Each row was made from one small tree. Brackets hold a mark, then the marks that hang from it, in alphabetical order. Every link used is in the known rows. Write each row's tree.
In the rows, 128 means zero.
Known rows:
{B {P Z} X}: [167 119 144 127 113 140 147 135  99 125 139 136 128 138  88 158 121 154
  89 104 155 165 135 103 155 141]
{Q E N P}: [128 192 123 112 194 178  94 148 140 125 138 116 131 135 123 143 152 131
  53  87 142  99 126  94 171 103]
{B E X}: [151 132 149 128  82  99 155 148 112 105 134 134 141 130 101 171 110 157
 101 141 157 121 144 119 128 135]
{K B}: [132 156 131 130 126 117  94 133 108 131 133 127 133 114 147 122 129 142
 106  97 129  98 130 106 184 152]
{Q N {P B}}: [117 187 120 122 172 124  92 132 134 139 138 117 123 135 139 131 127 122
  47  70 142 113 127  89 213 135]
{B E P X}: [147 130 155 121  85  86 165 147 108 128 133 132 142 134  80 180 103 158
 110 139 174 147 153 117  98 138]
{D {Q {P {B X} Z}}}: [138 141 131 115 156 107 101 135 122 117 150 151 113 123 127 145 119 138
  36  58 123 144 133 106 236 126]
{Q N {P B {Z D}}}: [145 192 121 123 161 183  83 141 134 154 145 112 110 157 162 126 141 116
   6  54 159 136 113  58 252 150]
{E {B P X}}: [136 136 155 134 129 116 130 131  91 137 139 132 141 127 100 149 113 149
 117 101 161 134 160 111 101 141]
{P B Z}: [153 149 125 128 136 142 109 137 127 140 137 119 119 133 141 116 129 134
  75  73 134 136 118 101 243 151]
{Z {D {Q P}}}: [121 152 161 132 169 146  87 130 150 112 146 139 123 130 166 138 135 122
  60 101 133 122 140 101 148 113]
{Q E {P Z}}: [171 167 117 123 174 186  72 158 146 138 141 119 118 137 117 135 143 131
  49  86 114 127 126  90 212 113]
{W X}: [117 134 147 142 146 139 114 141 115 116 135 119 117 118 115 146 124 140
  83 116 159 124 124 114 152 138]
{Z {D {Q {E B} N}}}: [107 185 148 110 200 198 106 143 134 125 139 114 153 128 177 123 165 126
  66  59 184  88 125 107 133 101]
{E B}: [136 149 141 133 140 131 101 134 124 135 139 120 140 117 138 115 130 138
 111  94 136  99 145 114 138 134]
{B P}: [131 134 156 134 139 123 131 129 123 129 131 128 135 130 113 144 127 140
 120 110 151 143 145 103 120 135]
{Q N}: [134 155 137 122 152 151 132 131 122 113 130 123 143 131 131 129 142 141
  91 100 161 104 125 102 153 119]
{P {B E} {Z D}}: [159 168 137 131  95 141 119 156 140 154 135 114 127 151 158 137 127 132
  53  91 161 142 124  86 222 166]
{Z {D Q}}: [119 138 171 137 151 151 118 133 140 103 141 130 138 128 172 129 143 129
  93 106 150 119 130 113 137 113]
{Z D}: [138 154 155 150 123 171 114 137 129 116 140 116 133 141 162 137 136 128
  91 119 147 118 129  98 149 139]
{P {Z D}}: [169 144 146 139 125 194 110 141 132 127 140 119 126 147 156 129 145 131
  67  99 150 133 119  87 188 138]
{B E {P Z} X}: [172 123 148 113  85 109 160 149 108 137 135 134 135 136  75 170 112 164
  84 120 172 159 146 100 136 146]
{Z {D {Q N P}}}: [112 167 154 115 186 163 100 127 146 115 144 133 130 137 166 136 147 124
  40  82 161 110 129  89 149 104]
{K A {B {P Z}}}: [164 128 142 108 119 102  86 128 103 185 141 133 121 104 104 114 122 168
  91  75 150 164 132  81 193 178]
{E {B {P Z} X}}: [166 132 141 126 123 140 127 136  95 147 145 133 133 129  97 144 118 154
  96  83 160 148 148 100 142 144]

Which tree is each row?
[161 151 154 135 133 178 103 139 118 163 143 114 132 143 143 122 136 135
  81  78 167 149 144  82 144 151] | {E {B {P {Z D}}}}
[168 180 128 130 163 220  72 161 149 139 146 116 115 152 143 143 151 122
  30  88 130 134 123  75 212 127] | {Q E {P {Z D}}}
[168 153 133 118 146 172 120 153  99 148 144 122 137 130  95 152 134 147
  84  74 160 144 141 100 150 133] | {Q {E {B {P Z} X}}}
[136 149 131 111 178 114  85 131 148 134 147 142 115 120 145 115 132 129
  44  50 117 139 128 103 242 127] | {D {Q {P B Z}}}
[164 147 130 122  84 103 144 152 110 132 139 128 125 135 113 156 108 152
  64  97 154 141 130 109 222 160] | {P {B E X} Z}
[151 132 141 106 172 134  89 129 148 119 143 145 121 124 125 124 138 140
  54  78 115 134 138 104 189 107] | {D {Q {P Z}}}
[151 131 159 127 146 177 118 133 140 112 142 132 131 135 165 118 146 134
  69  86 151 132 121 100 176 122] | {P {Z {D Q}}}
[172 134 160 130  75 144 156 153 110 139 139 131 136 156 104 176 116 153
  64 125 188 169 139  88 137 150] | {B E {P {Z D}} X}
[162 138 157 142 126 180 120 136 126 147 135 121 125 150 136 136 139 133
  78  99 166 161 131  76 164 147] | {B {P {Z D}}}
[140 127 158 121 103  72 112 131  79 158 146 139 128  99  95 154 104 174
 107 101 161 155 139 102 149 175] | {K A {B P X}}
[167 130 146 113 103 116 142 145 136 153 126 125 138 136  94 144 125 157
  86 115 166 153 141 101 143 142] | {B E {P Z}}
[149 163 128 102 204 166  67 142 151 143 149 133 129 113 130 117 149 135
  54  48 119 113 140 106 185 100] | {D {Q {E B} {P Z}}}
[140 153 130  98 142  84  94 143 158 146 139 140 121 126 131 131 119 141
  38  67 130 139 139 107 221 131] | {D {Q {P {B E} Z}}}
[141 147 157 117 177 201 118 145 141 134 141 129 135 139 149 140 157 131
  70  78 168 155 129  96 152 114] | {B {P {Z {D {Q E}}}}}
[111 155 143 103 196 128 107 121 145 109 141 140 134 121 136 130 141 139
  59  78 143 105 133 106 151  94] | {D {Q N P}}
[117 170 140 109 206 141  67 141 148 131 145 133 135 112 135 128 144 128
  74  67 122  97 151 119 146 100] | {D {Q {E B} P}}
[157 153 138 150 107 168 122 147 103 124 149 123 115 152 155 148 126 131
  50  84 157 146 116  87 235 163] | {P {B X} {Z D}}
[107 175 150 112 197 208 123 144 144 104 140 121 147 132 171 139 169 123
  64  83 180 102 112 102 145  94] | {Z {D {Q E N}}}
[117 156 160 127 174 189 112 146 150 103 143 126 141 128 168 137 158 123
  83  97 151 114 125 116 144 102] | {Z {D {Q E}}}
[158 198 124 117 185 236  82 156 140 138 145 108 122 155 150 138 161 125
   9  74 155 121 113  64 214 113] | {Q E N {P {Z D}}}
[161 157 140 136  73 137 139 160 113 133 144 120 125 154 139 164 117 142
  44  98 169 146 123  92 216 168] | {P {B E X} {Z D}}
[113 174 135  97 219 165  99 142 152 113 139 132 136 119 133 141 157 132
  50  72 147 103 127 109 156  81] | {D {Q E N P}}
[137 143 142 120  76  66 139 146  82 143 128 139 140 123  99 172  94 167
 104 118 164 130 146 107 130 168] | {K {B E P X}}
